In the rows, 128 means zero.
Known rows, with every way that one mark hangs from another:
S[T[B]]: [159  98  89 145 127 126 133 161 115 109 123 112 114 142 131 146 120  83
 115 133 104 100  96 137 100 116]
D[E T[B[U[V]]]]: [168 160 119 148 222 116 149 132  83 107  73  92  87 146  95 147 150 139
 144 162 128 113 143  83  90 127]
D[T[B]]: [159 116 128 143 190 127 137 158  94 130  91 102 138 136 116 141 135 106
 141 149 122 114 150 131 120  78]
S[H[F] T]: [161  87  87 120 182 114 122  99 116 105 125 113  85 126 128 153 121 182
  98 132 111  91  96  65  85 130]
S[H T[D]]: [172  96  70 132  74 128 118  74 125 120  79 110 115 135 133 150 134 169
 102 130 107 107  85  88  94 132]
H[F]: [137 116 127 126 202 105 121 120 131 117 133 132 121 134 124 126 117 148
 121 134 126 139 136 114 112 124]
S[H T[B D[E]]]: [200 107  54 144 111 110 122  90 114 103  90 113 112 132 132 165 136 136
 106 149  90 109  72  71  75 153]
T[B D]: [176 123 100 153 103 110 115 131 141 130  80 125 175 144 132 125 121  90
 125 145 106 153 108 141 101 123]
B[U[V]]: [137 161 126 137 137 125 139 121 126 117  85 105  95 145 107 115 129 162
 128 135 138 126 120  99  90 155]
E[D Z]: [142 143 149 167 117  97 168 124 119 128  79 102 119 181 151 132 134 144
 124 124 145 105  51 102 153 121]
S[H[F] T[B D]]: [205  81  61 143 159  98 109 102 129 106  78 109 124 140 132 151 117 149
  97 147  89 116  79  78  61 125]
V[U]: [132 129 147 116  73 131 139 121 131 100 133 149 104 146 114 133 117 148
 114 119 126 152 125 138 113 134]
Z[G[A]]: [144 121 135 119 116 111 109 124 113 125 225 154 145 162 146 126 146  99
 120 123 131 137  82  91 117 169]
Z[E[D[T]] G[A]]: [149 107 176 172 106 100 134 112  61 110 213 132 159 192 146 139 158 125
 117 134 164 140 116  76 131 118]
S[T]: [132 100  98 131 116 135 134 128 118 114 131 114  97 141 130 143 128 122
 114 121 122 105 110 134 118 119]
E[D]: [132 136 127 160 125 117 149 128 148 117 104 117 123 158 131 136 133 112
 123 129 140 124 103 124 132 122]
E[D Z[G]]: [152 145 160 169  92  77 158 126 112 129 125 107 147 192 145 113 150 154
 125 117 155 127  12  78 155 151]
E[D[T[B]] Z]: [169 132 150 181 172  96 174 151  90 130  43  79 129 188 138 142 141 125
 136 143 141  93  72 106 145  79]
D[E[Z] T]: [144 142 147 134 196 110 159 101  62 131  95  98  90 153 125 151 158 177
 145 140 141 104 112  87 157 110]
T[S]: [148 136 131 126 147 126 134 135 149 140 114 152 143 163 139 116 113 113
 120 137 141 153 135 174 116  98]
D[E[Z] T[B[U]]]: [184 169 144 140 239  88 162 123  51 114  93  96  88 145 121 156 152 124
 157 154 130 117 103  68 110 139]
D[E[Z] T[B]]: [172 138 139 148 209  99 159 134  59 128  87  96 106 151 127 154 151 139
 146 153 125 101 101  90 139 107]
Z[E[D] G[A]]: [145 116 168 171  70  92 126 116  87 104 237 152 166 185 158 129 146 110
 107 126 155 152  90  75 124 156]
T[B S[H]]: [195 131 112 132 158 114 129 151 142 134  96 147 156 144 142 131 107 108
 113 156 114 127 103 131  79 110]
T[D]: [147 124 108 138  92 121 117  93 143 135  86 125 154 145 131 121 131 133
 125 131 123 156 121 136 122 123]
S[T[B D]]: [177  96  71 153  89 119 122 129 128 116  85 111 136 156 134 140 121  88
 112 136 102 128  95 145  94 114]
E[D[T] Z[G[A]]]: [159 129 166 161 149  90 158 116  76 133 140 103 128 218 153 138 165 133
 127 127 158 106  40  71 151 114]
T[B[U] D]: [192 156 106 145 139  97 118 118 133 117  87 122 155 135 125 127 121  76
 136 147 111 172 114 119  69 157]

Rows:
[172 141 171 167 153  84 172 129  98 147  86 104 153 228 140 112 151 154
 126 133 176 138  50 117 155  86] | E[D[T[S]] Z[G]]
[169 141 123 137  98  82 122  70 100 128 160 139 136 184 156 133 158 138
 123 131 125 148  43  72 128 180] | T[D[E[Z[G[A]]]]]
[143 124 171 180  54  88 136 121  93 108 184 131 179 164 133 113 146 154
 115 125 163 167  92  83 137 151] | Z[E[D] G]
[217 145  85 142 146  96 123 101 146 128  69 151 160 157 142 139 122 116
 113 167 108 159  98 116  72 131] | T[B D[E] S[H]]
[144 117 179 180  95  94 143 117  68 115 165 112 173 171 122 121 156 166
 125 132 174 160 120  82 146 114] | Z[E[D[T]] G]
[159 147 118 143 105  95 135  72 111 132  83 119 127 158 142 134 144 161
 131 134 125 143  77  98 138 151] | T[D[E[Z]]]
[184 123  71 162 101 117 130 125 125 107  53  92 112 170 118 130 123 113
 112 141 110 124  88 122  64 135] | S[T[B[U[V]] D]]
[172 122 120 115 204 106 123 110 144 131 108 150 133 150 137 127 108 166
 105 147 131 140 124 116  86 105] | T[S[H[F]]]
[172 150 161 133 195  90 157 109  70 142 123 125 127 193 130 125 161 172
 136 142 161 140  87 106 150 111] | D[E[Z[G]] T[S]]
[166 149 128 143  85  80 128  73 104 132 119 123 148 169 137 119 157 170
 129 129 134 161  45  78 141 176] | T[D[E[Z[G]]]]
[156 138 157 160 104  81 152 122 105 126 165 124 134 210 165 130 151 117
 118 119 147 113   7  70 142 158] | E[D Z[G[A]]]
[155 135 155 127 186  95 145  98  47 129 176 118 105 180 139 149 173 154
 138 136 144 108  74  60 148 140] | D[E[Z[G[A]]] T]
[191 168 127 133 198 102 138 161 137 120 115 150 142 154 132 122 105  50
 130 153 128 166 126 158  63 131] | T[B[U] S]
[186 115  79 158 111  97 139 111 100 113  85 105 110 167 144 151 135 113
 117 139 103 116  51 109 110 136] | S[T[B D[E[Z]]]]
[166 142 127 150 195 125 144 153  93 121  59  84 111 150  99 130 135 135
 141 155 132 113 145 109  89 100] | D[T[B[U[V]]]]
[151 134 138 161 185 124 163 131 134 133  64 115 132 193 129 135 134 114
 127 145 162 132 142 162 132  55] | E[D[T[S]]]
[188 145 141 145 227  98 163 142  76 136  72 117 121 181 138 143 138 122
 138 161 136 119 106 131 128  81] | D[E[Z] T[B S]]
[201 121 111 130 217  96 122 148 145 126  98 149 150 148 138 130 100 123
 107 161 112 137 110 118  66 105] | T[B S[H[F]]]
[196 129 100 151 125 107 122 139 159 142  63 148 186 178 143 112 107  73
 116 154 118 177 116 186  89  93] | T[B D S]
[145 135 157 169 163 106 176 122  92 134  54  81 113 187 137 141 147 158
 135 132 154  95  82 104 161  80] | E[D[T] Z]
[152 141 131 126 220 125 149 111 102 132 103 133 110 163 120 146 144 132
 137 154 148 138 167 147 128  80] | D[E T[S]]
[166 132 131 154 185 123 158 117 131 133  56 113 128 177 130 144 138 146
 119 150 155 117 129 124 117  66] | E[D[T[S[H]]]]
[191 129 125 166 197 114 159 146 130 128  50 113 143 178 130 146 129 111
 121 160 139 114 119 124 101  62] | E[D[T[B S[H]]]]
[176 122 131 142 211 125 142 165 113 141  75 125 151 168 125 130 122  92
 133 158 134 136 159 175 109  51] | D[T[B S]]
[189 168  90 159 135  97 129 106 130 106  62 109 122 157 110 128 135 123
 130 158 112 152  99  91  67 169] | T[B[U[V]] D[E]]
[150 145 146 126 138  85 134 101  77 122 204 141 111 171 153 140 159 134
 126 127 131 120  38  55 138 188] | D[E[Z[G[A]]]]
[187 145 106 157 124  83 134 108 108 126  78 117 144 158 143 136 137 118
 131 148 108 140  63 101 118 148] | T[B D[E[Z]]]
